Each row comes from the steps of one path. Every step used is in the known rows, and no mark comes twice. Write the path behind each row, first mark first.
Known rows:
y -> p -> z: [ -8  -1  -3 -16  14   4   4   4  -4  17  -6  -9   8  -2   7  -5  -2 -15
  -1  -8   8   2  -3  -4   3  -6  11   2  -8 -33   2  -3   2  20  -2   4
   5  -1 -10  -7  10   4]
a -> n: [ -3   2  -3  -5  -7  -3   0  -2   0 -11   3   2   3  -8  -2   5  10   3
   1   2   0  -6  -8   6  11   4  -6  24   6  -6   0  -6   2  -7   2   2
   5   1   5   6  -6  -8]
h -> d -> t -> j -> b: [  0   0 -13   9  -8  -5  -4   2   7   9  -1   2  10   8  -1  -5 -11   0
   5  21   6   0  -3 -35  12   9  -6  -7 -18   1  12   0 -17 -10  -5  -9
 -10  -3 -11   5  -3   1]
t -> j -> x -> p -> f: [ -4   3   1   2   1  -2   0  -1   4  12   8   4  -2  -1  12   7 -20   7
  19  -4   6   0  -7 -13   6   7  18   2  -4  -1  26  -8 -14  12  -2   2
 -13  -2  -2  -7   3   7]
s -> p: [ 25  -2   1  10   7  -5  -2  -1 -11   5   0   1  -5  -4   9  -5  -2   8
   7   1   3   8  -2  12  -4   5   1   7  -4   5   0  -9   1  -2  -8   5
 -11   0  -9  -3  -2   1]
g -> r -> e: [ -6 -18  -1 -11   2  -2   5   1  -4  -9 -10  10  -1  -6  -8   6  -3 -16
 -36  -1  -6  -6  -2 -11   2 -25  -5 -16   2  -1  -7  -2   2  11  -3   0
  -4  10  -2   0 -11 -16]
d -> t -> j: [ 10   0  -5  13  -7  -6  -3 -10   8   1  13  -2  -4   6  -1   5 -13   0
   9   2  10   6  -8 -15   8  13   1  -6 -10   3  14   3  -2  -7  -2  -6
  -5 -15  -6  -5   3   4]
n -> a -> q: [-12  -3  -1  -2   2   4   7   8   4 -38  -9   4  -4  11 -14   8  10   5
   0  -1 -15  -8   3   0  -1  -6   3  -7   7  -1  -9  -1   6  -8   6 -16
  -1   6   8   8  -6   2]
y -> p -> s: [ -1   2  -4 -11  14   2  -4   6  -3  15 -10  -9   7   1   4 -10   5  -2
  -2  -9   9   4  19 -10   2  -8  14   0 -11 -20   3  -9   1  21  -5   2
   1  -7 -10  -3   4   4]
y -> p -> x -> j -> t -> d: [ -5   2   1 -21  15   7  13   9   3  19   3  -7   5 -10   8   1  -4   0
   7 -13   7  -4 -11  -4   7 -14  13   4 -17  -1   5 -10 -17  24  -3  -2
  -1   0 -13  -9   5   8]
e -> q -> z -> p -> x -> j -> t -> d -> h: [ -3   1   0  -9   1  14   4   0   1   5   2   1   6  -8   5   6  -3   1
   6  -4 -12  -5   5  -3  33 -14 -16   2  -4 -15  -1   5  -5  -7 -14  10
 -19  -6  -4 -24  -7   1]
g -> r -> e -> q -> a: [-11 -18  -4  -7   1   1   4  -3   0 -15  -7  10   2  -1  -9   8  -1 -16
 -38   0  -9  -8  -1  -9  14 -30  -7 -18   0  -7  -8   1   7  23  -7   3
 -16   5   0  -9 -11 -18]
x -> j -> b: [-12   1   0  -8  -2  -8   8  11   2   9  15  12  -3 -22  10   5   4  10
   9   4  -9  -9 -12  -9   8  -9  -3   4   6   2   7  -2  -8  -4  -4  -5
  -2  -1  -8  -5  -3   1]
x -> j -> t: [-10   3  10 -18   3   1   8   8   4  11  17   3   4 -21  10   7  -7  16
   8  -9  -7 -11  -9  -6  16  -9   8   4   7   2  -8  -6 -17   4   0  -7
  -7  -4  -5  -3  -2  -1]
q -> z -> p -> x -> j: [ 18   1   5  -4   9  14  -5   2  -9   8   2  -1   4  -9   9   2   2   3
  16   8 -17  -3  -4 -18  12 -11 -21   6  -1   3   0   1   0 -10  -9   4
   0   2  -7 -13 -25  18]
g -> r -> e -> q: [-13 -20  -3  -9   1   0   4  -2  -2 -12 -11   9   3  -5  -9   8  -2 -16
 -41  -3  -7  -7   0  -7  12 -28  -4 -17   3  -6  -7   1   5  12  -6   4
 -11   7   1  -6  -7 -20]
e -> q -> a -> n: [ -9   1  -8   7  -9   4  -2 -10   8 -18   6   1   6   8   0   6   9   2
  -4   5  -7  -8  -2   7  29  -7  -9   6  -2 -16  -2   3  10  19  -9   6
 -23  -9  11 -16  -1  -7]
n -> a -> q -> z -> p -> s: [ -1  -3  -1  -3   7   9   1   9  -1 -31 -13   3  -3  10 -10   3  11   8
   4   4 -21  -6  14  -8   5  -9  -5  -4   8  -9 -10  -2   8 -13   1 -12
  -2   4   5   2 -18   8]
x -> p: [ -6   2   2  15  14   6  -1   1   1  15   4   8  -4  -1   7  -1   8  11
   0  -6  -8 -10   0  -7   2   2  -5   8   0  10   5   3  -3  -5  -1  -3
  -9  -2  -5   1   1   9]
z -> p -> x: [ 23   2   3   2   3  12  -5   8 -12  -1  -2  -4   1  -1   0   9  -1   7
   9   9   5   2  -1 -31   2  -4 -12   5  -3  13   3  -3   2   9  -9   6
   9   2  -7 -14  -3  17]
e -> q -> z -> p: [ -4  -4  -3  -1   2   9  -5  -7   0  -3  -4   0   8  -2   3   4   4  -2
   0   5 -15  -4   9  -7  28 -10 -18   0   1 -20  -2   4   7 -10 -12   9
 -19  -7   4 -17  -9   2]
n -> a: [-10   0   1   4  -3   1  10   1   3 -18  -2   3  -7  14  -4   5   5   3
  -4   2 -10  -4   0  -4  -3  -8   2   3   1   4  -6   3   2  -2   5 -19
  -6   5   7  11  -4  11]
s -> p -> x -> j: [ 35   0  10  12   8   3  -3   7 -12   7  11   1  -7 -10  16  -3  -5  15
  16  -3  -5   6 -14  12  -3  -8   3  15  -7  22   5  -8  -3   6 -10   4
  -9   3 -12  -7  -6   5]
n -> a -> q -> z -> p: [ -6  -3  -1  -6   7   8   6   8   1 -34 -12   4  -2   8 -12   7  11   5
   5   5 -21  -8   5  -9   4  -7  -9  -7   8  -6 -10   0   7 -17   3 -14
  -3   5   5   3 -16  10]
z -> p -> x -> j -> t: [ 18   4   8  -6   5  13  -1  12 -10   4   8  -4   4 -11   6  12  -5  14
  13   4   1  -3  -5 -34  10  -9  -8   7   0  13   0  -5  -7  11  -8   2
   5   0  -9 -15  -5  17]
r -> y -> p: [-16  -5   5 -22  29  -8   3   2  -1  15  -3 -23  -5  -6 -13  -6  -3 -17
 -11   3   7   2  -2  -5  -3  -8  -8  -7   1 -13  -1  -7  -5   8   0   8
   2  -3  12  -3  -1  -7]
t -> j -> x -> p -> z: [ -7  -1   1   1   2  -3  -2  -3   0  13  13   4  -3  -1  13   6 -20   5
  20  -3   6   1 -12 -14  14   7  16   2  -1 -13  24  -8 -13  11   0   4
 -10   1  -6  -7   6   8]
b -> j -> x: [-11  -1   6 -15   6  13   3  24  -1   6 -10  -9  -2 -16   1   6 -14 -14
   9   0   9  -4   0   1  12   1  12   0  -2   3  10  -2  -3  -2  -6   1
  -8   2  -2   0 -13   0]
r -> e -> q -> z -> p: [-12  -9   8  -1  -6   8  -3  -2  -5  -8 -17  -3  11  -1 -10  17   6 -21
  -7   1  -6  -1   8  -8  19 -24 -13  -5   9 -17  -9   0   1   3 -17  12
 -10   2   5  -5 -22  -1]
h -> d -> t: [  3   0  -8  16  -4   5  -4   4   6   7  -5  -4  16   8  -4  -9  -5  -2
   0  16   2  -3   4 -28   7   6  -7  -3 -19   6   3   4 -13  -9  -6  -9
 -11  -1  -8   7  -3   1]
j -> x -> p -> s: [-10   3   6  14  11  19   4  10   0  16  -4   2   6  -5  11  -7  -1  13
  15  -9   2  -8  10   1  17   2  14  14  -4   0  11  -3 -14   8  -8   7
  -7   3  -9 -13   3   4]
t -> d: [ -1  -1  -8   1  -3  -6  15  -4   6   8  -4   2 -12  -2   5  -1  -1  -6
   3  -1   7   0   7  17  -1   6   0  -2 -16 -12  12  -6 -11   1  -3   0
  -1   4  -5   6   0  -3]
r -> e -> q -> z: [-16 -10   9  -1  -8   6  -1  -4  -3  -9 -15  -3   9   0  -9  13   4 -23
  -8  -2  -8  -2   5   3  19 -26  -8  -5   7 -16  -9   1  -2   3 -14  12
  -9   3   6  -3 -22  -6]
q -> z -> p -> y: [ 14   1  -1  -8  16   6  -9   1 -11   9  -7  -1   0  -6  10  -3   2  -8
   5  11  -9  -1   5 -17  18  -7 -17   3  -1  -6  -4   2   2 -11  -8   8
   1   2  -5 -12 -23  15]

Which path is each row?
[-15   1   6  11  10  20   8   9  -1  17   0   2   7  -7  12  -3  -6   4
  15  -8   2  -8  -4   4  18   2  12  14  -2  -8  11   2 -13   8  -7   8
  -4   7  -8 -16   7   5]
j -> x -> p -> z
[ 21   3   1   4   3   7 -11   7 -14   4  -8  -5   1  -1   3   2   3  11
   5   7   4   4  27 -32   5   1  -9   4   1 -10   0  -7   8   8 -11   6
   5  -5  -8  -8  -4  10]
z -> p -> s
[ -4   3   1  12  22   3  -8   6  -3  16   3   9 -13  -1  15  -4   4   4
  -8  -4  -4  -9   0  -5  11  -1   4  13  -3  17   5   6  -3   3  -1   5
  -5   1  -6  -3   0   9]
x -> p -> y
[ 18   3   5  -6   4  12   4  11  -7   8   5  -3  -1 -12   7  12  -5  12
  14   4   2  -4  -1 -28  10  -6  -8   7  -6   9   4  -7 -10  12  -9   2
   4   2 -11 -14  -5  14]
z -> p -> x -> j -> t -> d
[  0  -1  -6  18  -2   7  -6   2   5  16   1  -1  12   8   5  -6 -15   0
  11  13   4  -3  -3 -32  15   9   1   0 -19  -5  15   2 -19  -3  -8  -5
 -15  -2 -13   3   0   4]
h -> d -> t -> j -> x -> p -> z
[ -8   6   6 -18   0   0  16   9   6  15  16   5  -1 -22  10   7  -9  11
  11 -14  -1 -10  -4   0  13  -6   4   1  -1  -4  -1  -6 -23   1  -1  -5
  -9  -4 -11  -5   2  -3]
x -> j -> t -> d -> h
[ -1   1  -7  16   2   3  -8   5   7  14   1   0   9   8   5  -6 -15   0
   6  16   7  -4  -2 -35  18   8   3   0 -22   9  15   1 -22  -2  -7  -5
 -16  -1 -12   3  -1   6]
h -> d -> t -> j -> x -> p -> y
[ -7   7  -3 -23   0   4  18   3   6  15  -4   4  -4  -6   2  -2 -14   1
   3 -13  16  -3   5  12  19   4   1  -4  -8 -13  -6  -4 -26  -2   2   4
   0   0  -8 -11   4 -10]
j -> t -> d -> h
[ -6   0 -12 -12  -7 -22  -1  -4   1   4   9  12 -14  -1   6   7 -12   1
  10  10   7   5 -13 -16  10   5   2  -7   2 -10  20  -9  -7   0   3   3
   0   0  -4  -4  -1   1]
t -> j -> b
[ -6  -2  -2  -8  11   6   3  10  -1 -32 -12   4  -6   8  -8   6  10   1
   2   6 -18  -9   5  -8  10 -10  -5  -5   7  -3 -11   0   6 -12   2 -10
  -1   7   6   1 -16   9]
n -> a -> q -> z -> p -> y
[ -5   2  -1 -17  13   4   8  12   0  15   3  -3   6 -10   6  -1   3  -1
   6  -6   3  -1 -15 -11   4 -16   9   3 -11   3   9  -7  -8  20  -5   0
   2   1 -13 -13   3   9]
y -> p -> x -> j -> b
[ -2   0  -7  17  -1   4  -4   3   8  14   2  -1  14   8   2  -4 -12   3
   9  15   5  -4  -1 -37  13  10  -1  -1 -20   6  15   0 -21  -5  -6  -8
 -18  -3 -12   4   0   7]
h -> d -> t -> j -> x -> p
[-16   2   5  10  10  17   9   8   3  14   0   2   9  -8   8  -1  -2  10
  15  -7   3  -9  -3  -1  15   4  11  10  -3   5  11  -2 -17   4  -6   4
 -10   5  -6 -14   6   7]
j -> x -> p
[ -4   1   2   3   2  -2  -5  -2   1  12  11   4  -4   1  12   5 -17  12
  19  -4   5   2  -2 -16  14   6  17   3  -3  -7  24 -11 -14  11  -1   5
 -12  -2  -6  -6   4   8]
t -> j -> x -> p -> s
[  5   3   6  -1  -2   8   3  13  -2   4  14   6  -7 -11  10   1  -1  10
  12   0  -8  -5 -21   0   6 -16   1  11  -3  23  10   1  -7   7  -4   2
   8   7  -6 -12  -6   4]
p -> x -> j -> b
[  7   3  12  -7   1  14   2  11  -1   8  15   0  -1 -10  10   3  -9  14
  11  -8  -7  -6 -19   3  11 -17   8  12  -3  24   0  -1 -14  12  -2   0
   4   5  -4 -11  -6   2]
p -> x -> j -> t
[-11   0   0 -29   7   3   7  18   4  16 -10  -6 -13 -14   2   5 -18 -13
   0  -3  11  -7   5  10  18   2   7  -3  -5  -5  -1  -5 -10  -5  -2  -3
  -5   0  -2   7 -18  -8]
b -> j -> t -> d
[  2   1  -3  18  -3   2   2  -6  10   8  13  -2   1   3   2   4 -14   6
  17  -1  11   1  -9 -16  15  15   7  -1 -11   6  20   3 -11  -5  -5  -4
 -10 -13  -9 -13   7   8]
d -> t -> j -> x -> p
[-10   0   7  -6  14  18  -2  24  -2  15 -10  -7  -5 -14   6   2  -9  -6
   9  -4   4  -7   9  -1  15   1  11   7  -2   3  12  -1  -2  -1  -9   1
 -12   0  -5   1 -14   3]
b -> j -> x -> p -> s
[-15   3   5   8  16  15   5  13  -1  15   0   4   3  -8  13  -3  -4   4
   8  -5   5 -10  -3   1  22   1  17  13  -6  10  11   0 -18   9  -7   9
  -7   8  -7 -16   6   7]
j -> x -> p -> y
[  7  -3  -4 -13  14   9  -5   9  -2 -22 -13   0   8  -7 -10   5   9   3
  13   4 -16  -6   8  -7  10  -1 -14 -14   9 -14  -6  -7   7 -19  -4   8
   5   0  -3 -12 -17  -2]
a -> q -> z -> p
[ 35   0   6  14   6   4  -4   2 -12   4   3  -1  -8  -1  11  -7  -4   9
  12  -2   1  10 -11  17  -3  -3   3  14 -10  20   4  -6   0   5  -9   9
  -5   5 -10  -9  -5   3]
s -> p -> x
[  4   1  -4  12  -8   0   2  -6   9   3  11  -4   1   4   0   4 -17   2
  16   2  13   5  -9 -13  14  14   8  -3 -11   2  18   2  -9  -4  -4  -4
  -7 -12  -7 -12   6   5]
d -> t -> j -> x
[  3   1  -6  19  -2   6  -9   4   7  16  -1  -2  13   9   3  -9 -12   7
   9  14   4  -2   6 -36  15   8   2   1 -20   2  16  -1 -20  -3  -8  -6
 -17  -4 -12   5  -3   5]
h -> d -> t -> j -> x -> p -> s
[ -5   3   4 -22  16   8   8  11   1  18   4  -7   9  -9   6   1  -3   3
   6 -12   4  -3 -14 -10   7 -17  14   4 -11   3   2  -8 -13  23  -2  -1
   1  -1 -11 -11   4   8]
y -> p -> x -> j -> t
[ 18   3   3  -1   3   9   0  13 -11   3   6   1   1 -12   5  12   1  11
  14  11   0  -2  -5 -36   6  -8 -13   6   0  13   7  -4  -2   7 -10   3
   7   2 -10 -17  -4  17]
z -> p -> x -> j -> b
[  6   1  -2  20  -2   4  -1  -5   8  10  11  -2   0   4   4   1 -14   8
  17  -2  11   2   0 -15  16  13   8   2 -12   2  20   2  -9  -2  -6  -3
  -9 -14 -10 -12   4   6]
d -> t -> j -> x -> p -> s
